In the rows, zero is written as 128.
Known rows, with every step that occurs
tili/bipar/lupon/totug: [119 158 137 139 141 123 140 106 138 173 123 125 116 117 163 136 206 170
 140 124 105 114 166]
tili/bipar/vigod: [ 99 127  98 165 139 137 131  85 126 147 128 153 118 144 123 132 202 164
 126 134  92 169 127]
vigod/teves: [159 162 152 110 119 132 135  85 138 129 143 134 118 128 130 134 125 130
 123 138 131 152 129]
lupon/totug: [124 141 128  94 131 110 131 123 135 141 128 113 127 113 159 134 145 137
 134 115 147 144 160]
veno/bipar/vigod: [103 124  93 154 130 126 134  85 132 131 163 144 110 119 107 134 206 156
 138 129  82 112 118]
tili/bipar/lupon/totug/veno: [128 164 121 133 145 116 132  93 173 183 136 111 102 111 156 133 232 186
 133 109  85 148 173]
totug/lupon/bipar/tili/bome: [112 180  86 149 135 152 134  72 128 133 246 171 154 102 144 113 176 124
 114 138 167 115 116]
vigod/bipar/veno: [127 150 125 184 122 137 137  95 119 118 141 147 126 119 127 131 187 147
 113 131  81 120 109]
teves/vigod/bipar/veno: [126 170 134 179 123 130 133  78 101 116 133 143 132 118 134 138 177 163
  98 130  80 140  90]
veno/bipar: [114 134 147 134 128 126 133 112 134 131 158 132 106 112 106 126 153 142
 143 128 119  81 122]
veno/totug/tili/bipar/vigod: [ 69 128  90 129 136 143 127  93 136 150 166 142 101 161 120 135 232 145
 141  99 154 216 164]
bipar/lupon/totug/veno: [149 157  98 106 138 108 130 111 174 161 148  96 120 100 163 135 202 162
 124 103  80 141 169]
totug/tili/bipar/lupon: [101 142 130 161 137 152 124 119 139 173 171 135 114 130 132 122 204 152
 159 120 117 107 151]
totug/tili/bipar: [ 84 135 140 139 135 150 120 122 138 163 162 136 113 134 123 119 171 134
 156 117 165 139 146]
teves/vigod: [126 146 135 121 130 122 123 110 115 125 125 120 131 125 134 135 114 144
 109 126 129 150 108]
teves/vigod/bipar: [122 162 159 181 124 131 124  85 129 139 137 120 125 118 135 134 165 152
 100 133 124 150  97]
veno/bipar/tili/bome: [102 138 115 124 130 136 131 104 131 110 208 163 126  91 116 128 207 133
 130 130 130  63 122]
tili/bome: [117 142 121 135 130 126 118 128 119 119 146 136 115 120 139 123 130 125
 101 126 137 124 126]
totug/veno/bipar/tili/bome: [113 144  93 117 136 129 124  89 166 122 228 149 114  83 111 128 232 143
 121 113 116  92 129]
lupon/bipar: [129 153 141 150 132 126 133  96 125 152 151 146 129 128 140 123 123 141
 142 136 127 129 129]
vigod/bipar/lupon/totug: [138 167 141 176 128 122 138  98 153 162 145 107 124 100 167 137 223 160
 128 122  89 116 150]
totug/lupon/bipar/veno: [123 181  91 154 130 143 143  79 103 137 189 163 148 120 130 114 138 144
 129 137 117 128 114]
lupon/bipar/tili: [130 148 113 133 134 137 140  84 129 138 191 171 159 115 138 131 169 134
 154 139 128 108 123]
totug/lupon/bipar/vigod/teves: [144 201  90 159 126 145 144  16 137 155 213 161 130 129 137 125 177 153
 123 149 119 191 110]
bipar/lupon: [143 138 114 152 130 130 132 130 127 138 127 125 130 118 136 133 155 142
 130 133  83  94 133]
teves/vigod/bipar/tili: [126 153 133 160 127 142 131  66 136 123 168 140 151 106 136 142 212 143
 116 131 119 137  92]
lupon/totug/tili: [104 139 124  86 130 122 123 132 144 152 173 109 131 112 159 128 162 119
 156  99 177 151 175]
tili/bipar/lupon: [122 146 136 166 138 140 133 113 132 161 122 141 115 132 131 130 184 165
 134 137  85  97 136]

Rows
[144 166 101 135 127 124 135  30 175 141 194 138  87 114 101 138 231 174
 127 124  68 170 126] -> totug/veno/bipar/vigod/teves
[105 161 109 122 132 122 116 135 133 155 194 111 120  96 178 126 193 133
 131 101 141 115 177] -> bipar/lupon/totug/tili/bome
[114 163 138 171 128 132 127 105 162 176 187 101 123  97 168 130 237 145
 151 107 117 121 168] -> vigod/bipar/lupon/totug/tili
[ 94 163 122 128 132 119 122 123 141 161 221 116 100  77 154 126 214 149
 147 103 129  66 173] -> veno/bipar/lupon/totug/tili/bome
[136 163 118 137 122 129 142  47 142 130 176 150 100 115 108 139 205 161
 132 141  84 139 121] -> veno/bipar/vigod/teves
[138 149 113 116 132 116 138 127 137 150 128 109 130 103 168 139 176 149
 133 118  99 111 162] -> bipar/lupon/totug
[ 85 149  87  98 123 131 118 134  99 104 181 147 109 133 134 127 169 115
 110  90 156 162 151] -> bipar/veno/totug/tili/bome
[117 147  89 169 134 125 136  67 118 151 166 161 133 137 138 130 172 154
 135 138  86 161 125] -> lupon/bipar/vigod
[101 171  69 149 132 138 142  57 128 145 189 148 129 152 130 126 191 144
 118 120 149 200 130] -> veno/totug/lupon/bipar/vigod
[123 129  99 108 135 131 133  90 178 127 211 139 124  92 102 133 233 147
 147 114 108  92 126] -> totug/veno/bipar/tili
[ 93 167  98 125 132 150 144  96 109 123 147 151 114 147 113 128 191 145
 111 114 156 162 130] -> tili/bipar/veno/totug/lupon
[112 158  77 108 124 140 142 113 107 102 154 139 129 137 118 128 158 123
 105 109 152 160 125] -> bipar/veno/totug/lupon
[ 91 151 119  94 130 121 113 132 131 144 190 114 115 105 169 123 161 119
 130  97 184 149 171] -> lupon/totug/tili/bome
[103 184  80 122 133 149 137  73 127 122 230 166 141 118 143 122 192 114
 108 120 194 152 132] -> veno/totug/lupon/bipar/tili/bome
[111 192 108 156 120 143 138  67 110 111 167 128 125 132 126 135 194 151
  77 111 144 185  96] -> teves/vigod/bipar/veno/totug/lupon
[140 174 144 205 127 131 130  87 129 145 138 115 125 113 142 138 191 168
 104 135  75 117 105] -> teves/vigod/bipar/lupon
[111 181 147 161 127 128 122  87 143 172 185  95 127  97 174 139 230 160
 130 105 125 136 148] -> teves/vigod/bipar/lupon/totug/tili
[119 142 105  75 138 114 138  82 186 139 213 126 126  75 130 139 249 155
 155 101 121 114 158] -> lupon/totug/veno/bipar/tili
[ 94 154 114 148 119 140 130 109 125 121 178 140 113 133 127 132 215 130
 129  95 140 167 137] -> vigod/bipar/veno/totug/tili
[132 146 111  84 136 104 126 110 167 151 144  99 117 107 152 133 175 149
 123  98 126 179 166] -> lupon/totug/veno
[111 145 122 142 134 138 137 107 102 131 114 165 119 135 118 128 171 157
 129 130  92 127 125] -> tili/bipar/veno
[141 178 100  99 130 106 139  25 182 153 195 124  88  97 132 143 252 181
 130 110  82 184 153] -> lupon/totug/veno/bipar/vigod/teves
[110 143  80 114 138 101 132  65 171 151 180 116 100  99 129 138 252 177
 134 101  82 158 153] -> lupon/totug/veno/bipar/vigod
